Known rows, with every way that one mark hangs from another
nalif(bezin(luvo zomup)): [-1.20 -0.97  0.35  1.07  0.65  1.12 -0.70  1.03 -0.52 -5.13  1.15  2.20
 -2.31  0.89 -1.19 -0.88 -0.31 -0.14 -2.15 -0.61]
lepov(guteg(gasu nolineg rusevet)): [-0.03 -0.04 -1.31 -0.75 -1.38  0.02  0.60 -1.85  0.84  1.15  0.64 -1.26
  1.94 -0.16 -1.58 -0.08  0.01  0.35  2.72  0.97]
lepov(guteg(nalif(bezin) rusevet)): [-1.85 -0.29 -0.43  1.35 -0.67 -0.39  1.99 -1.15  0.70 -1.65  0.83 -1.49
  0.39  0.36 -0.17  0.83 -0.25  0.61 -0.09  1.17]
dunib(guteg(nalif)): [ 0.55  0.32  1.79  1.07 -0.13  0.83 -0.19  1.45 -0.65  0.20  0.43 -1.00
 -1.86  0.62 -0.30  0.22 -0.70  1.49  0.56 -0.34]
guteg(gasu nalif(bezin(luvo)) nolineg rusevet zorom): [ 2.55  1.25 -6.71 -1.16  1.48 -3.84 -3.06 -1.02  1.94  3.54 -1.02 -2.03
  3.54 -6.06  3.19  2.40  1.79 -1.91  0.13 -1.58]
petu(furufi): [-0.72 -1.93  2.59 -0.54  0.71  1.19  4.61  0.88  0.08  1.31  0.45  0.27
  0.90  3.35 -0.95 -1.31 -0.63  2.66  0.84  0.41]
petu(guteg): [-0.87 -1.66  1.18  1.41 -0.47  0.78  4.77  0.41  0.53  1.22  0.88  0.25
  0.22  4.18 -0.19 -1.18  0.88  2.85  0.22  0.03]
nalif(bezin(luvo)): [-1.59 -1.44 -0.96  0.95  1.20  0.82  0.36  0.42  0.61 -2.91  1.32  2.26
 -2.02  0.82 -1.25 -0.07  0.29  1.56 -1.98 -1.10]
petu(furufi guteg(gasu nalif nolineg rusevet)): [ 1.50 -0.49 -0.74 -0.47  0.29 -2.12  3.03 -0.29  1.52  5.31 -0.38 -0.63
  3.78  0.69  1.50 -0.18 -0.47  1.77  2.10 -1.08]
guteg(gasu): [ 0.54 -0.96  0.15 -0.34 -0.64  0.55  0.53  1.20  0.05  2.20  1.18 -0.71
  0.27  0.35 -0.44 -0.46  2.07  0.69  1.31  0.39]
dunib(guteg(nolineg)): [ 1.30  0.02  0.80 -0.19  0.12  1.51 -0.72  0.27 -0.17  0.64 -0.13  0.36
 -1.27  0.65 -2.24 -0.41 -1.48  2.56  1.88 -0.55]
dunib(guteg(nalif(bezin) nolineg zorom)): [ 1.42  0.72 -2.35 -0.50  1.52 -0.50 -1.68  0.46  0.60  0.93 -1.16 -1.47
 -0.77 -0.95  0.27  0.35 -1.30  0.96  0.14 -1.41]
nalif(bezin(luvo zomup(kuvis(guteg(gasu))))): [-0.94 -0.25  0.20  0.42  0.52  0.39 -2.09  0.60 -0.12 -3.66  0.61  2.36
 -2.55  0.64 -1.36 -0.65 -0.75 -0.61 -2.01 -0.69]
lepov(guteg(gasu nolineg)): [-1.32 -0.29 -1.30 -1.23 -1.15  0.81 -0.05 -0.66  0.55  1.05  0.96 -1.52
  0.78  1.06 -2.16 -1.33 -0.48  0.25  2.42  0.41]
bezin(luvo zomup(kuvis(guteg))): [-1.52  0.60  3.28  0.50 -0.81  1.37 -1.26  0.81 -1.77 -3.41  0.86  1.64
 -1.79  1.71 -1.12 -1.10 -1.11 -1.90 -1.14 -0.11]
guteg(gasu nolineg): [ 1.10 -0.44 -2.04 -1.49 -0.16  0.22 -1.74  0.35  0.52  3.45  0.27 -0.34
  1.40 -2.09 -1.37 -0.43  0.91  0.78  2.44 -0.24]
zorom(guteg(nalif rusevet)): [-1.34 -1.23  1.37  1.11  0.02  0.01  2.53 -1.47 -0.33 -0.49 -0.51 -2.73
  0.20 -0.09  1.80  1.23 -0.11  0.02  0.99  2.05]
kuvis(guteg(gasu nalif rusevet zorom)): [ 1.18  1.59 -1.50 -0.41 -0.90 -2.18  1.20 -0.54  1.23  3.85 -0.18 -2.94
  1.92 -0.85  3.59  0.67  2.59 -3.58  0.76 -1.40]
bezin(zomup): [-0.40 -0.69  3.39  0.85 -0.94  1.94  1.20  1.54 -1.87 -3.11  0.68 -0.05
 -0.66  1.57 -0.75 -1.52  0.20 -0.33  0.09  1.67]
zomup(bezin): [ 0.34 -1.96 -0.03  0.28  0.27  2.01  3.02 -0.81 -0.62 -0.88 -0.62  1.77
 -0.24  0.33  0.45  0.38  1.08  3.56 -0.27  1.37]
guteg(gasu nolineg rusevet zorom): [ 3.59  0.25 -4.27 -1.97  0.34 -2.05  0.17 -1.65  1.55  4.96 -1.21 -1.94
  4.49 -3.20  1.51  1.12  2.38 -0.30  2.47  0.32]
bezin(luvo zomup(kuvis)): [-1.28 -0.12  3.28  0.78 -0.42  1.63 -1.11  1.24 -2.10 -3.84  0.92  1.68
 -1.51  1.28 -1.50 -0.76 -1.03 -0.47 -1.28  0.94]

Rows
[ 0.98  0.65  1.81 -0.60 -0.64  0.13 -0.58 -0.03 -0.76 -0.46 -1.00 -0.16
  0.37  0.22 -0.48 -0.66 -0.56 -1.14  0.49  1.55]
bezin(zomup(kuvis(guteg(gasu nolineg rusevet zorom))))
[-1.61  0.93  3.01  0.72 -0.85  0.90 -1.82  1.14 -1.86 -3.23  0.77  1.11
 -1.66  0.93 -0.44 -0.77 -1.19 -2.30 -1.42 -0.27]
bezin(luvo zomup(kuvis(guteg(nalif))))
[ 1.63 -0.28 -1.60 -1.24  0.97 -0.22  1.60 -3.37  0.84  1.74 -3.23  2.04
  0.94 -1.13  0.70  1.73 -0.61  3.12 -0.21  1.50]
zomup(bezin kuvis(guteg(nolineg rusevet zorom)))
[ 3.41  0.58 -0.15 -0.37 -0.43  0.13 -1.71 -0.55  0.33  2.15 -0.28  0.07
  0.15 -1.37 -1.27  0.67 -0.30  1.76  3.07 -0.26]
dunib(guteg(gasu nolineg rusevet))
[-0.56 -0.16 -0.08  0.58  0.75  0.17 -1.79 -0.43  0.06 -3.95  0.06  2.86
 -1.72 -0.40 -1.54 -0.01 -1.33 -0.06 -1.80 -0.50]
nalif(bezin(luvo zomup(kuvis(guteg(nolineg rusevet)))))
[-1.68  0.13  0.74  0.45  0.53 -0.45 -0.23 -0.14  0.62  0.62 -0.32  0.90
 -1.55  0.36 -0.71  0.81 -0.99  1.03 -1.42 -0.03]
zomup(kuvis(guteg(nalif(bezin(luvo)))))
[-0.93  0.77  3.36  0.75 -0.93  1.00 -0.95  0.29 -1.62 -3.37  0.68  1.79
 -1.23  1.19 -0.85 -0.56 -0.91 -1.85 -0.92  0.17]
bezin(luvo zomup(kuvis(guteg(rusevet))))
[-0.73 -0.48 -3.05  0.28  1.76 -1.51  1.36  0.94  0.93  0.67 -0.47 -2.57
  0.58 -0.82  2.63  0.77  1.37 -0.07 -2.20 -0.26]
guteg(nalif(bezin) zorom)
[ 0.50  0.69 -3.52 -0.73  1.18 -2.40 -2.76  1.74  0.29  0.93 -0.13 -2.43
  0.35 -1.94  2.80  0.39  1.38 -2.73 -1.89 -0.77]
guteg(gasu nalif(bezin(luvo zomup(kuvis))) zorom)
[-1.04  0.92  1.69 -0.36 -0.42  0.87 -1.63  0.43 -1.41 -2.62  0.13  1.19
 -0.91  1.17 -0.73 -1.17 -1.28 -2.22 -0.96 -0.48]
bezin(luvo zomup(kuvis(guteg(nolineg zorom))))
[-0.99  1.07 -0.88  0.05 -0.21 -0.41 -1.34 -0.02  0.61  0.13 -0.30 -0.37
 -0.59 -1.36  0.52 -0.59 -0.70 -2.22 -0.18 -1.97]
kuvis(guteg(nalif(bezin(zomup)) nolineg))
[ 0.74  0.17 -2.66 -2.04  0.93 -0.09 -0.91 -2.28  0.43  1.87 -2.01  2.38
 -0.05 -0.81  0.61  0.89 -0.44  1.24 -0.56 -0.48]
zomup(bezin(luvo) kuvis(guteg(gasu nolineg zorom)))
[-0.79 -0.16  0.99 -0.59  0.18  0.33  0.37 -0.87  0.78  2.01 -0.95  1.03
 -0.51  0.59 -2.01  0.23 -1.28  2.09  0.29  0.71]
zomup(kuvis(guteg(nolineg)))
[ 2.61  0.72 -2.87 -0.18 -0.01 -3.04  0.84  0.06  0.84  4.37 -0.41 -3.97
  3.64 -3.17  4.35  2.11  3.49 -1.77  0.62  0.56]
guteg(gasu nalif rusevet zorom)
[-1.25  0.74  2.45  0.09 -0.55  0.99 -0.84  0.76 -1.63 -2.95  0.48  1.05
 -1.31  1.98 -0.46 -1.17 -0.87 -2.27 -1.36 -0.21]
bezin(luvo zomup(kuvis(guteg(zorom))))
[-1.11 -0.40  0.39  1.51  0.76 -0.43 -0.89  1.47 -0.44 -1.93 -0.04 -0.44
 -1.21 -1.47  0.37  0.70 -0.46  0.67 -1.98  0.82]
guteg(nalif(bezin(zomup(kuvis))))
[-1.08  1.10  3.01  1.00 -0.91  0.55 -1.47  0.54 -1.71 -3.18  0.61  1.21
 -1.11  0.32 -0.11 -0.14 -0.93 -2.24 -1.25 -0.03]
bezin(luvo zomup(kuvis(guteg(nalif rusevet))))
[ 1.00  0.54  0.61  0.01 -1.58 -0.47  1.54 -0.90  0.98  2.48  0.57 -0.37
  0.71  0.36  0.86  0.06  2.00 -1.77  1.71 -0.92]
kuvis(guteg(gasu rusevet))
